Each row was made from one small tree. The marks that hang from a mark follow it in brackets, in alphabetical order. Every link used is in the known rows. Write each row's tree.
(in the rows, 128 means zero)
Known rows
kezil{gaku{domusot febuf{gamuk} vufa{lovoza}}}: [117 124 121 170 176 159 108 133 125 180 109 106 182 122 143 156 110  85
 184 147 184 144  85  67 125 128  99  67  75 172  81  75 116 119 144 107
 179 104 129 154 143 102 139 157 111 205 103 135 178 154 116 121  79 120
  93 120 149  53 137 156 142  96 182 134  74 146 178]
vufa{lovoza}: [135 131 117 140 142 123 149 133 131 158 108 135 163 125 134 133 124  81
 156 130 150 157 110 122 141 116 118 121  97 146 111 123 146 133 127 104
 116  94 116 107 151 111 119 132 110 132 159 147 147 144 158 113 115 140
 127 123 136 128 127 152 155 111 154 133 102 134 152]
gaku{domusot{febuf} kezil{datipug} vufa}: [120 169 152 157 168 149  87 122 144 199  68  95 166 122  97 176 105  97
 150 145 101 137 117  98  56 141  94 123  76 159 110 117 106  99  94 118
 152 116 126 162 144  85 116 165  93 196 110 143 164 140  93  92  95 139
  68 130 168  55 104 184 120  81 138 125  61 165 191]
vufa{gaku{kezil} lovoza}: [133 131 120 142 162 134 161 122 131 160  96 136 192 147 131 127 104  79
 161 118 163 165 120 105 124 104 123 122 116 132 120 127 138 132 122  81
 140  85 109 115 162  82 108 142 125 140 133 162 148 174 158 112 107 136
 106 126 141 114 139 160 150 109 172 137  81 156 161]
vufa{febuf lovoza}: [136 135 121 159 152 130 148 134 147 160 111 132 171 138 122 121 118  78
 151 125 178 159  90  96 142 129 117 104  79 154 106 120 146 140 109 102
 139  73  97 109 168 109 116 118 119 120 171 149 153 145 185 106 119 135
  96 129 128 113 123 163 150 130 173 130  91 138 149]
domusot{febuf{gamuk vufa} gaku{kezil{datipug}}}: [123 200 151 167 152 117 120 124 133 215 120  72 206  97 123 163 130  80
 173 116  43 107 135  88  85 116  87 169  90 169  84 116 108 136 111 123
 159  72 133 112 163  92 111 155 130 171 113 144 163 179 128 174  63  96
  95 128 178 110 123 177 113 112 146 113 105 130 167]
datipug{kezil{vufa{febuf}}}: [133 132 125 130 133 115 137 117 124 187 117 101 146 106 122 127 139  96
 141 135 141 136  94 119 114 157 114 124  82 158 121 137 134 111 120 100
 135  98  95 125 129 101 128 165 139 141 175 159 119 139 137  90 117 158
 107 140 127  75 107 181 134 146 134 123  93 122 169]
vufa{febuf{gamuk}}: [133 162 118 141 119 138 127 124 140 167 126 112 156 119 118 134 144  91
 158 135 158 129  98 101 128 128 103 126  89 162 102 111 152 122 127 107
 151  78 113  99 153 109 132 145 121 138 173 118 136 153 167 144 109 115
 111 133 123 102 109 164 132 130 170 119 103 128 157]
gaku{domusot kezil vufa{febuf{gamuk} lovoza}}: [ 97 160 136 181 174 154 101 112 155 175  74 115 199 143 125 143 102  89
 179 149 197 175  82  80 102 138 112  88  78 159  81 105 117 106 101  96
 192  67 149 176 158  73 120 173 102 200 112 144 160 145 150 104  88 109
  88 124 157  62 105 187 125  93 183 135  65 159 194]
datipug{kezil}: [135 138 118 108 122 116 137 110 125 168 115 108 143 103 127 147 142  88
 136 135  99 139 112 147 114 148 122 141 115 140 141 135 150 106 133 102
 115 124 109 112 125 113 128 157 133 131 171 130 125 140 138 103 121 148
 127 130 133 100 109 180 129 130 119 127 107 122 166]
kezil{datipug gaku{febuf{domusot vufa{lovoza}}}}: [132 111 114 152 154 120 117 149 121 183 131 108 210  92 116 144 140  80
 161 124 145 121 121  57 115 105  93  91  84 168  76 103 107 148 144 105
 140  66 118 144 136 112 110 132 141 176 124 182 186 183 107 132  80 151
  63 130 139  92 168 146 141 125 161 135  82 118 180]
datipug{kezil{vufa{febuf{domusot gamuk} gaku lovoza}}}: [118 124 110 134 148 115 151 118 124 176 119 105 214 112 133 129 151  71
 175 125 194 155  82  71 137 118 115 103  77 136  78 139 132 130 125  87
 176  46 107 129 138  78 104 176 157 151 158 175 134 195 156 124  78 132
  94 141 133  78 152 182 137 150 163 127  84 117 173]
kezil{datipug gaku}: [155 114 110 103 123 131 136 162 110 187 142 102 140  90 104 146 143  89
 142 136 104 108 133 104 108 122  79 130 114 163 130 119 124 128 150 103
  97 108  87 100 131 133 130 130 127 144 139 175 143 163 101 122 105 167
  95 134 125  98 164 135 144 108 152 130  94 109 160]
datipug{kezil{vufa{gaku{domusot} lovoza}}}: [125 117 121 121 157 126 155 120 113 177 105 116 183 111 136 134 130  79
 165 134 169 159  87 107 129 124 123 101  92 136 110 135 129 120 115  89
 149  96 102 141 135  85 113 172 139 154 142 180 129 180 129  95 100 154
  97 134 138  62 138 178 145 123 144 133  76 124 166]
domusot{febuf{gamuk vufa{lovoza}}}: [119 180 134 163 144 109 137 123 136 184 117 108 193 115 142 135 135  78
 181 122 137 139 103  91 123  99 112 145  56 174  66 119 140 153 129 122
 155  61 136 101 166 110 114 150 120 145 153 141 169 173 169 163  85 105
 119 126 149 132 124 173 139 132 163 113 108 127 155]
gaku{domusot{febuf{kezil}} vufa{lovoza}}: [107 151 149 169 179 133 112 108 158 176  85 117 186 131 131 155 104  83
 162 132 140 158  93  89 115 122 122 116  52 147  91 116 122 122  98 119
 159 100 127 145 153  90 112 162 111 169 130 143 187 150 140 118  97 120
  96 121 172  92 118 177 144  98 160 131  81 151 177]
lovoza{vufa{febuf gaku}}: [133 127 122 158 149 154 134 114 122 159 112 133 172 137 123 115 108  87
 145 127 171 155  84  57 110 132  98 124  90 156 115 114 159 122 124 115
 120  98  72  99 173 106 107 100 126 136 170 147 143 180 180 115 124 132
  97 131 120  94 105 181 152 153 204 113  93 163 141]
febuf{domusot gamuk{gaku{kezil vufa}}}: [115 157 130 151 138 146 112  96 123 177 116  92 200 108 117 163 131  94
 193 142 126 130 124  78  92  99 109 138 113 127  99 112 134 101 156 112
 157  81 140 146 123  73 135 189 130 206 120 119 151 153 131 156  82 111
 122 135 172 111 133 192 128  96 170 121 107 159 179]
kezil{datipug vufa{gaku{domusot} lovoza}}: [136 115 121 125 156 135 139 157 114 185 108 124 180 105 108 131 132  83
 173 136 185 139 107  79 122  98  96  93  82 148  88 137 113 134 110  93
 138  71 102 141 149  90 106 141 117 164 126 209 142 196 101 101  92 163
  65 136 137  65 162 147 154 106 164 136  63 124 161]
kezil{gaku vufa}: [146 110 115 126 129 122 139 143  98 193 142 103 136 101 132 124 127 101
 159 142 141 112 113 109 123 125  92 127  97 169 124 109 129 128 155 103
 104 116  86 114 116 115 141 167 130 163 142 181 128 143  96 119 107 172
 126 139 129  91 145 134 161 111 163 123  89 111 160]
gamuk{febuf}: [149 149 135 137 125 132 133 120 139 166 129 115 165 123 110 131 115  98
 155 134 122 140 101 114 120 115 107 127  75 149 132 120 152 125 135 118
 108 117  84 111 139 123 139 133 127 121 185 106 146 134 149 110 130 144
 120 135 138 107 118 177 140 113 154 121 105 156 142]
gamuk{febuf{vufa}}: [132 158 146 148 128 118 128 109 142 168 140 114 182 112 115 110 119 101
 165 126 128 140 101 101 113 105 118 133  68 159 114 120 149 138 138 119
 119  93  95 128 144 125 135 135 139 130 174 125 152 155 155 124 125 137
 106 132 139 115 113 185 136 129 159 115 110 147 148]
febuf{gamuk}: [129 160 115 122 107 126 132 124 123 167 120 110 151 102 131 146 148  89
 163 143 131 123 118 127 126 119 107 145 107 159 108 117 154 119 146 110
 131  96 136  98 136 109 137 155 113 152 160 120 131 152 141 154 106 118
 146 129 133 118 113 153 140 113 152 122 113 118 161]
kezil{gaku{vufa{febuf{domusot gamuk} lovoza}}}: [114 114 110 156 157 137 127 133 128 174 129 101 196 122 134 135 129  75
 179 131 188 149  93  55 136 121  92  96  77 153  82 100 129 133 154 106
 161  60 102 127 142 109 123 150 134 173 125 160 163 163 153 142  78 123
  94 130 141  96 165 159 144 123 198 123  84 123 172]
gamuk{gaku{domusot febuf{kezil}}}: [144 149 145 164 158 161 115 100 138 171 132 118 176 120 113 162 110 103
 166 137 120 116 103  83 113 101 131 106  98 139 125  98 125 111 118 109
 151 126 115 142 133  81 148 155 140 175 152 109 180 146 121 135 117 131
  92 129 163  80 108 182 136 101 161 138 107 170 158]
vufa{gaku{febuf{kezil}} lovoza}: [132 124 122 158 166 131 152 118 144 157 107 145 204 141 136 128 111  76
 158 111 168 154 112  85 146  98 133 103  86 142  96 119 135 140 118  85
 153  82 113 111 169  87 113 129 140 138 151 145 185 184 153 127 108 126
  97 122 145 109 137 149 155 132 171 145  90 157 165]

Write each row's tree
[126 112 114 137 156 117 154 120 126 172 115 112 203 119 129 125 137  74
 160 121 186 162  85  73 133 126 118 101  76 127  97 140 135 130 116  88
 158  61  87 131 136  81 102 162 158 141 162 179 134 182 154  99  94 150
  83 143 133  77 149 180 142 151 158 129  77 125 168]
datipug{kezil{vufa{febuf{domusot} gaku lovoza}}}
[ 93 163 132 130 118  92 106 109 141 190 150  84 237  58 118 157 175  72
 182 123  70  93 149  68 121  84 101 163 112 146  60 138 115 139 135 108
 154  28 167 131 129  89 106 174 166 183 119 170 170 226 115 217  56  95
 101 131 176 133 149 157 120 124 152 130 121  82 189]
febuf{domusot{gaku} gamuk kezil{datipug} vufa}
[134 133 119 150 159 144 126 158 118 190  96 118 199 107 114 142 134  85
 183 141 202 133 104  64 124  99  95  73  66 165  59 121 103 130 113  94
 176  63 128 147 159  79 113 147 117 185 123 183 160 195  98 113  74 138
  63 133 140  46 148 147 145 111 166 140  63 136 172]
kezil{datipug vufa{gaku{domusot febuf{gamuk}} lovoza}}
[108 140 116 155 133 132 114  97 135 160 124 120 227 117 127 133 137  77
 161 132 176 141 100  31 118 103 100 133  89 150  80 127 151 122 129 111
 149  55 119 110 152  81  96 146 152 159 165 147 165 212 168 169  91 102
 111 135 137 106 122 179 143 152 209 124 101 140 173]
lovoza{vufa{febuf{domusot gamuk kezil} gaku}}
[132 141 116 147 136 115 131 162 126 201 112 110 180 101 107 120 148  88
 172 139 191 136 109  81 125 117  82 107  59 182  62 141 111 134 116  99
 147  36 124 124 160 105 115 141 114 152 154 197 146 169 131 114  83 137
  84 139 128  87 152 148 146 129 165 128  86 112 170]
kezil{datipug vufa{febuf{gamuk} lovoza}}
[119 149 140 184 163 141  92 106 139 179  70 115 160 139 125 148  91 109
 150 137 130 150 115 116  83 156 120 110  90 165 113 100 123  93 124 101
 154 123 140 156 146  82 137 153 105 198 122 109 160 105 113  77 114 134
 104 121 159  79  76 171 130 107 145 133  83 187 193]
gaku{febuf kezil vufa}
[ 97 151 127 164 159 126 112 108 135 178 100  89 224 111 145 167 124  67
 191 129 113 150 117  82 121 116 104 130 111 128  81 107 124 118 134 109
 168  64 154 142 139  72 113 172 122 204  95 131 153 159 141 161  60  93
 123 123 184 113 133 169 127  92 167 130  97 135 183]
febuf{domusot{gaku{kezil vufa{lovoza}}} gamuk}
[145 136 109 143 132 143 126 135 116 179 134 103 160 112 136 152 132  91
 159 141 139 110 108  97 125 127  94 108  98 175 110  84 132 125 160 106
 142 114 113 109 134 113 146 152 128 167 143 118 160 149 114 142  97 128
 122 127 132  84 131 144 142 116 164 130  99 132 164]
kezil{gaku{febuf{gamuk}}}
[104 127 112 108 117 111 101 126 131 192 137  86 203  70 113 161 165  82
 168 141 114 103 148  68 110  99  84 141 100 153  78 130 115 118 163 104
 143  55 145 132 110 104 122 188 152 192 117 176 172 193  88 179  64 125
 114 135 155 105 178 142 134 112 163 137  99  95 204]
febuf{domusot gamuk kezil{datipug gaku{vufa}}}
[113 152 143 156 163 154  84 123 154 183  79 105 164 124  85 152 108 102
 148 146 148 146 103  86  70 151  95 100  88 160 110 119 108  94  92 100
 162  94 119 178 144  85 121 155 104 195 115 154 153 138 109  80 107 143
  50 132 149  43 101 183 117  93 159 132  59 157 196]
gaku{domusot kezil{datipug} vufa{febuf}}
[126 127 140 175 181 145 140 123 141 179 112 107 173 134 138 131 100  72
 166 111 126 163  88  80 139 141 109 112  87 141 104 102 133 129 112 115
 153  87  82 115 176 107 119 103 122 150 122 140 153 141 179 116  96 114
  82 120 165 105 126 172 141 121 181 116  97 149 144]
domusot{gaku{vufa{febuf lovoza}}}
[116 154 138 187 183 138 107 131 132 206  81  92 204 117 129 163 103  78
 181 127 100 146 124  83 102 137  97 108  93 163  75 102  95 111 115 106
 177  79 149 146 173  86 121 129 110 201  86 133 178 143 122 119  64  99
  88 116 183  85 126 162 120 100 156 137  89 164 184]
domusot{gaku{febuf{gamuk} kezil{datipug} vufa{lovoza}}}
[131 170 133 177 156 142 115 116 133 188 105  92 186 121 138 170 112  87
 163 130  78 121 114 109 114 136 108 128 119 158 111  90 121 112 119 106
 166 111 141 123 150  76 135 156 123 184 118  93 155 134 124 143  87 102
 123 122 171  90  93 161 120  98 148 132 103 156 169]
domusot{gaku{febuf{gamuk} kezil}}
[132 149 155 160 182 151 124 117 139 196 109 106 190 118 105 160 107  87
 182 129 115 141 110  57  98  91 110 120  62 137  96 124 108 121 109 123
 148  92 103 141 158  94 122 143 123 171 125 158 194 166 135 126  87 127
  68 128 177  89 153 194 141  99 171 127  95 167 157]
gamuk{gaku{domusot{febuf{kezil{datipug}}} vufa{lovoza}}}
[138 173 130 140 128 143 137 110 119 183 128 101 169 115 120 151 126  99
 181 144 113 125 130 108 102  98 111 150 124 143 121 116 138 110 150 104
 140  98 132 114 137  85 145 172 125 170 145 119 142 154 138 151  99 114
 134 132 152 115 123 181 129  99 164 125 118 155 158]
febuf{gamuk{gaku{kezil}}}
[116 147 112 163 127 135  99 109 126 161 115 113 199 112 125 144 138  86
 159 149 164 145  84  57 110 126  89 128  87 164  86 110 152 114 132 129
 130  73 127 117 142  98 107 136 119 166 171 128 148 163 168 141  99 111
 124 134 135 102 101 181 141 140 190 116 103 140 164]
lovoza{vufa{febuf{domusot gamuk}}}
[144 133 136 155 144 131 114 117 123 194 134 103 198  96  99 156 135 106
 172 134 117 103 132  65 104  92 109 120  86 142  93 125 109 116 130 107
 135  85 119 141 121  79 132 162 151 181 152 153 180 159  94 131  94 148
  87 142 165  94 142 170 141 118 148 136 107 152 172]
gamuk{gaku{febuf{domusot kezil{datipug vufa}}}}
[119 156 122 141 125 116 105 131 118 202 121  73 209  81 119 173 152  81
 179 141  92 106 137  89 103 110  82 147 117 144  86 122 110 118 129 107
 149  64 150 136 117  71 116 190 129 199 110 157 138 169  90 163  61 120
 114 140 173  97 139 155 122  92 146 128  94 109 186]
febuf{domusot{gaku{kezil{datipug vufa}}} gamuk}
[144 134 135 120 131 132 117 134 144 187 149  98 192  99  92 144 124  95
 149 142 111 114 118  80 108 102  93 117  74 158 127 126 112 126 128 106
 116 104  89 137 125 121 133 159 150 137 158 154 176 177  94 128 107 156
  90 138 145  76 162 160 132  99 160 136  92 129 169]
gamuk{febuf{kezil{datipug gaku{domusot}}}}
[120 146 108 146 155 136 137 136 148 167 106 115 242 129 105 139 137  64
 171 120 195 152 115  44 117  94  95 105  94 135  71 132 123 137 111  81
 184  17 123 127 161  69  90 154 140 156 135 171 164 212 160 145  72 114
  65 138 139  93 164 170 126 121 189 137  69 138 180]
vufa{febuf{domusot gamuk} gaku{kezil{datipug}} lovoza}
[121 135 120 110 109 102 107 121 145 168 124 112 193  83  98 161 162  84
 139 133  99 107 149 100 112 101 106 150 110 136 106 148 128 121 125 101
 112  73 139 123 115  97 107 171 143 155 157 164 163 177 103 149 100 146
 108 137 151 123 141 147 137 109 134 141 102 105 191]
febuf{domusot kezil{datipug}}
[115 132 109 145 125 122  94 123 126 186 137 101 219  88 112 144 147  82
 156 148 145 119 113  31 106 115  71 132  86 176  79 125 126 120 138 116
 127  54 125 119 135 104 102 149 145 170 155 174 173 192 132 159  81 119
 108 136 137  99 144 162 137 138 196 129 101 118 184]
lovoza{vufa{febuf{domusot gamuk kezil{datipug gaku}}}}
[140 143 135 144 141 108 131 128 124 205 136  95 161 111 134 138 124  97
 147 130 105 105 120  98 118 118  97 153  64 170 111 119 120 139 128 113
 117 110  95 102 126 104 129 183 143 145 156 170 166 153 102 140  97 150
 126 138 152 107 142 145 155 119 153 122  96 118 166]
domusot{febuf{kezil{gaku vufa}}}
[105 148 144 181 166 119 100 102 159 165 105 133 212 116 133 140 116  91
 165 134 165 143  98  87 131 106 141  92  72 165  76 108 117 134 102  99
 170  80 159 168 146  84 119 162 135 182 138 145 193 174 129 129 105 122
  88 120 158  87  95 166 136 117 155 148  92 137 188]
gaku{domusot febuf{kezil vufa{lovoza}}}
[154 156 157 154 155 156 117 127 125 206 130  92 193 112  76 144 100 118
 184 152 124 127 106  71  72  90  94 107  73 146 125 124 101 107 115 112
 133 107  87 170 125  83 143 168 132 175 144 153 158 152  93  90 106 159
  74 145 161  54 139 204 124  81 161 128  84 181 157]
gamuk{febuf gaku{domusot kezil{datipug vufa}}}
[131 179 142 177 170 145 137 113 127 198 102  96 191 137 130 151 105  88
 192 128 122 150 111  82  96 103 107 143  67 149  92 111 127 121 131 120
 162  88 122 114 164  87 129 158 113 172 132 123 174 145 160 139  80 102
 115 125 173 114 136 195 136 105 176 115 107 179 155]
domusot{febuf{gamuk{gaku{kezil vufa{lovoza}}}}}
[149 122 123 143 165 134 132 173 106 212 122  96 174 102 114 150 127  84
 165 143 150 119 106  69 110 111  71  99  54 176  90 115  92 144 114 115
 130  91  90 138 136 106 112 155 115 167 124 210 164 169  86 104  77 168
  72 139 146  57 175 143 150  93 161 128  60 113 163]
kezil{datipug gaku{domusot{febuf}} vufa{lovoza}}
[159 153 152 151 145 141 131 128 119 214 135  93 186 113  80 127 102 118
 179 141 109 126 126  83  76  93  94 130  74 150 124 134 108 113 131 111
 114  97  83 144 136  95 144 154 138 156 159 155 152 141 107  96 108 162
  89 146 158  88 149 196 134 101 158 123 101 184 152]
gamuk{febuf gaku{kezil{datipug vufa}}}
[114 143 128 128 137 118 120 111 134 165 118 116 217  99 104 136 142  87
 163 117 133 126 138  74  90  88 112 139 118 134  95 132 132 134 131  91
 142  54 124 143 135  81 100 164 149 176 122 178 150 209 120 149  94 142
  72 139 145 107 137 170 130 121 156 129  80 129 185]
febuf{domusot vufa{gaku{kezil{datipug}}}}
[113 139 145 158 158 142  76 114 152 182  87 114 170 107 103 167 118 102
 150 143 130 126 115  88  95 136 113  94  77 164  93 111 105  98 107 108
 161 111 144 172 140  93 131 155 115 200 122 137 184 147  83 104 103 136
  71 124 163  52 100 162 131 101 141 145  78 156 201]
gaku{domusot febuf{kezil{datipug}} vufa}
[121 112 115 148 158 110 131 112 122 172 131 103 209 101 141 145 138  73
 157 123 134 142  95  83 126 131 123  97  92 153 100 107 125 133 148  97
 148  88 117 144 122 105 117 162 163 165 141 156 170 169 131 114  89 146
  95 128 141  87 146 177 132 142 142 134  92 120 181]
datipug{kezil{gaku{febuf{domusot vufa{lovoza}}}}}
[139 121 116 104 119 113 130 139 128 190 145 105 160  88 108 140 145  90
 136 135  93 102 152 105 113 111  91 148 112 161 125 136 117 126 143  95
 104  95 107 105 126 122 127 152 145 143 146 186 165 173  94 141 103 155
 109 133 138 111 166 132 143 114 151 140 103 103 179]
febuf{kezil{datipug gaku}}
[132 152 160 165 156 118 151  93 147 181 159 119 228 117 113 103 106  95
 198 116 128 149 112  63 126  61 134 133  61 143  99 138 131 149 137 110
 131  63  95 131 157 111 134 138 168 129 171 152 190 181 173 147 108 124
 102 130 164 141 155 201 143 131 186 127 130 166 141]
gamuk{febuf{kezil vufa{lovoza}} gaku}
[121 113 102 135 143 110 141 130 114 192 138  88 202  99 137 133 152  76
 169 138 176 140  85  73 137 131  97 102  79 158  87 125 117 132 144  93
 157  57 108 132 117  96 117 190 157 159 150 185 140 171 136 123  73 145
 109 142 133  77 167 172 135 138 162 131  86  96 181]
datipug{kezil{gaku vufa{febuf{domusot gamuk} lovoza}}}
